What can hang from each mark
kisar: lefo
leme: debas vibu
zasil: neku
meka: zasil
neku: meninor
debas: leme meninor
vibu: kisar mulino
lebes: pezo
lefo: kisar
meninor: debas neku
pezo: lebes mulino
mulino: pezo vibu

Every row comes from one small tree of marks. Brackets hold a mark, then the marks that hang from it, in alphabetical order. Every link used is in the known rows. Which tree was each row made from?
(in the rows, 128 means zero)
Known rows
(zasil (neku (meninor (debas leme)))): [100 122  85 106 144 138 163 108  48 144 151 119  73 127 145 150 112  98
 184 124 126 172  90 122]
(neku (meninor (debas (leme (vibu kisar))))): [ 88 151  78 106 145 137 181 112 104 144 126 130  85 111 142 143  86 135
 179 140 143 166  99 125]
(neku (meninor (debas (leme vibu)))): [ 94 128  76 109 142 141 165 113 109 142 132 137  92 125 165 139  90 114
 189 125 142 163  93 126]
(lebes (pezo (mulino (vibu (kisar lefo))))): [ 59 122 104 121 153 126 172  97 119 132 158  95  62 110 110  96 109 101
 122 188 109 154 110 110]
(neku (meninor (debas (leme (vibu kisar (mulino (pezo lebes))))))): [120 157  76 102 149 184 186 103 100 147 124 108  69  97 150 138 113 116
 177 146 133 164 110 129]
(meka (zasil (neku (meninor (debas leme))))): [ 86 129  85 101 152 139 164 119  44 142 165 123  72 114 117 136 106  61
 176 142 123 162  85 125]
(neku (meninor (debas (leme (vibu kisar mulino))))): [100 163  83  99 150 136 193 108 120 148 115 125  66 115 140 178 100 121
 192 157 137 149 101 123]
(zasil (neku (meninor (debas (leme (vibu (mulino (pezo lebes)))))))): [132 140  79 100 148 177 180 100  81 157 135 100  65 104 153 149 117  63
 181 117 121 157 105 120]
(debas (leme (vibu (kisar lefo) (mulino pezo))) (meninor neku)): [ 96 142  89  84 158  95 187  98 108 126 135  91  68  89 143 231 109 105
 158 143 117 148 130 124]
(meninor (debas (leme (vibu (kisar lefo)))) neku): [119 136  91 109 161 107 184 108 120 136 131 126  76  86 126 187  76  89
 137 134 118 163 112 121]
(pezo mulino): [ 99 117  95 125 144 176 156 132 116 134 160 103 115 140 151  70 114 109
 153 146 115 165  97 134]
(mulino (pezo lebes) vibu): [101 102  83 122 149 193 151 110 114 131 169  63 106 100 170  83 134 139
 138 126 122 150 111 129]
(vibu mulino): [112 112  90 116 146 145 161 124 129 128 149  94 100 131 155 148 136 119
 164 159 121 133 101 132]
(leme debas vibu): [120 100  71 121 143 142 169 141 161 137 140 122 119 123 144 123  81 119
 151 128 135 141 102 117]
(meninor debas): [129 103  83 127 151 171 155 126 104 128 150 115  98 121 147 112 110 118
 162 150 123 159  91 133]
(pezo lebes mulino): [115 128  94 130 138 203 149 134 109 138 160 115 101 133 147  26 113  83
 146 129 112 177  99 137]
(lefo kisar): [ 79 114  85 120 134 134 150 132 117 126 163  96 100 131 150  87 121 156
 127 144 122 152 119 142]
(meninor (debas (leme (vibu (kisar lefo) (mulino pezo)))) neku): [136 131  91 100 172 129 195  97 121 137 128  93  73  81 134 224 103  94
 143 157 111 148 121 122]
(neku (meninor debas)): [112 129  77 123 145 174 150 110  76 128 144 131  83 125 151 109 108 110
 178 142 129 164  93 134]
(zasil (neku (meninor (debas (leme (vibu kisar)))))): [ 93 154  82 102 146 125 192 108  80 155 132 114  75 104 121 158  86 101
 173 125 131 160 100 116]
(neku (meninor (debas (leme (vibu (kisar lefo) mulino))))): [ 87 162  88  97 152 105 182 104 119 136 114 140  49 110 125 203  95 120
 175 151 129 146 108 123]
(neku (meninor (debas leme))): [ 96 120  80 111 142 150 153 112  72 132 145 133  83 133 166 137 113 130
 191 140 138 177  90 131]

Write each row's tree
[132 108  82 119 145 194 156 120 113 126 157  78 103 114 164 110 148 114
 149 147 117 148 111 138] : (vibu (mulino (pezo lebes)))
[114 121  73 119 146 137 186 140 156 139 134 116 114 110 118 128  77 140
 141 142 136 143 109 118] : (leme debas (vibu kisar))
[125 131  88 105 157 152 180 114 129 135 128 107  68  87 134 168 108 123
 143 147 121 158 115 129] : (meninor (debas (leme (vibu (kisar lefo) (mulino (pezo lebes))))))
[138 116  84 114 156 142 177 113 121 148 138 119  98 106 161 156  86  68
 164 127 123 163  98 121] : (meninor (debas (leme vibu)) neku)
[ 75 114  81  97 134 107 162 127 123 133 145 120 102 129 173 150  97 134
 188 120 141 158 100 126] : (debas (leme vibu) meninor)
[ 79 160  82  96 155 127 192 119  76 154 146 118  74  91  94 142  79  62
 164 140 128 149  95 119] : (meka (zasil (neku (meninor (debas (leme (vibu kisar)))))))
[ 61 128  98 114 155 107 165 110 129 121 152  86  79  99 123 151 111 159
 126 145 119 133 115 122] : (mulino (vibu (kisar lefo)))
[129 148  73 106 151 135 189 123 116 137 131 128  78  97 119 147  64  81
 158 130 125 155 117 115] : (leme (debas (meninor neku)) (vibu kisar))
[ 90 159  95  86 152  73 186 104 120 131 127 119  51 100 133 227  96  84
 165 139 115 145 123 122] : (debas (leme (vibu (kisar lefo) mulino)) (meninor neku))
[100 127  82  98 143 110 170 113 108 137 145 118  92 114 171 162  92  80
 180 114 128 162 108 123] : (debas (leme vibu) (meninor neku))
[108 142  82 102 146 139 176 109 123 147 122 132  72 129 164 173 105 101
 202 143 135 146  94 123] : (neku (meninor (debas (leme (vibu mulino)))))
[112 130  89 114 150 159 161 113 109 116 150  85  80  95 126 137 140 132
 121 153 112 148 125 138] : (vibu (kisar lefo) (mulino (pezo lebes)))
[151 127  89 106 161 141 188 110 135 152 127 114  78 110 158 191 101  57
 178 145 116 148 100 120] : (meninor (debas (leme (vibu mulino))) neku)
[145 141  72  97 162 157 200 112 119 138 129  95  75  90 125 184  92  89
 165 153 117 141 126 115] : (leme (debas (meninor neku)) (vibu kisar (mulino pezo)))
[ 99 116  86 100 142 119 157 112  73 127 158 115  85 123 172 160 115  94
 182 128 125 176 104 129] : (debas leme (meninor neku))
[132 150  97 101 166 105 194 104 133 141 120 121  55  91 122 220  90  73
 151 152 111 147 114 119] : (meninor (debas (leme (vibu (kisar lefo) mulino))) neku)
[141 158  79  98 156 133 200 119 130 142 122 124  59 101 114 180  79  67
 171 147 117 140 120 113] : (leme (debas (meninor neku)) (vibu kisar mulino))
[ 96 123  85 119 152 188 168 108 110 132 163  56 100  86 146  89 131 158
 127 141 123 150 117 128] : (mulino (pezo lebes) (vibu kisar))
[110 139  88  91 147 110 180 109 124 141 135 113  74 118 168 197 106  67
 194 132 122 146 109 122] : (debas (leme (vibu mulino)) (meninor neku))
[ 83 123  90 117 154 156 157 104 110 120 161  70  82  82 134 114 123 157
 110 134 117 149 124 129] : (mulino (pezo lebes) (vibu (kisar lefo)))
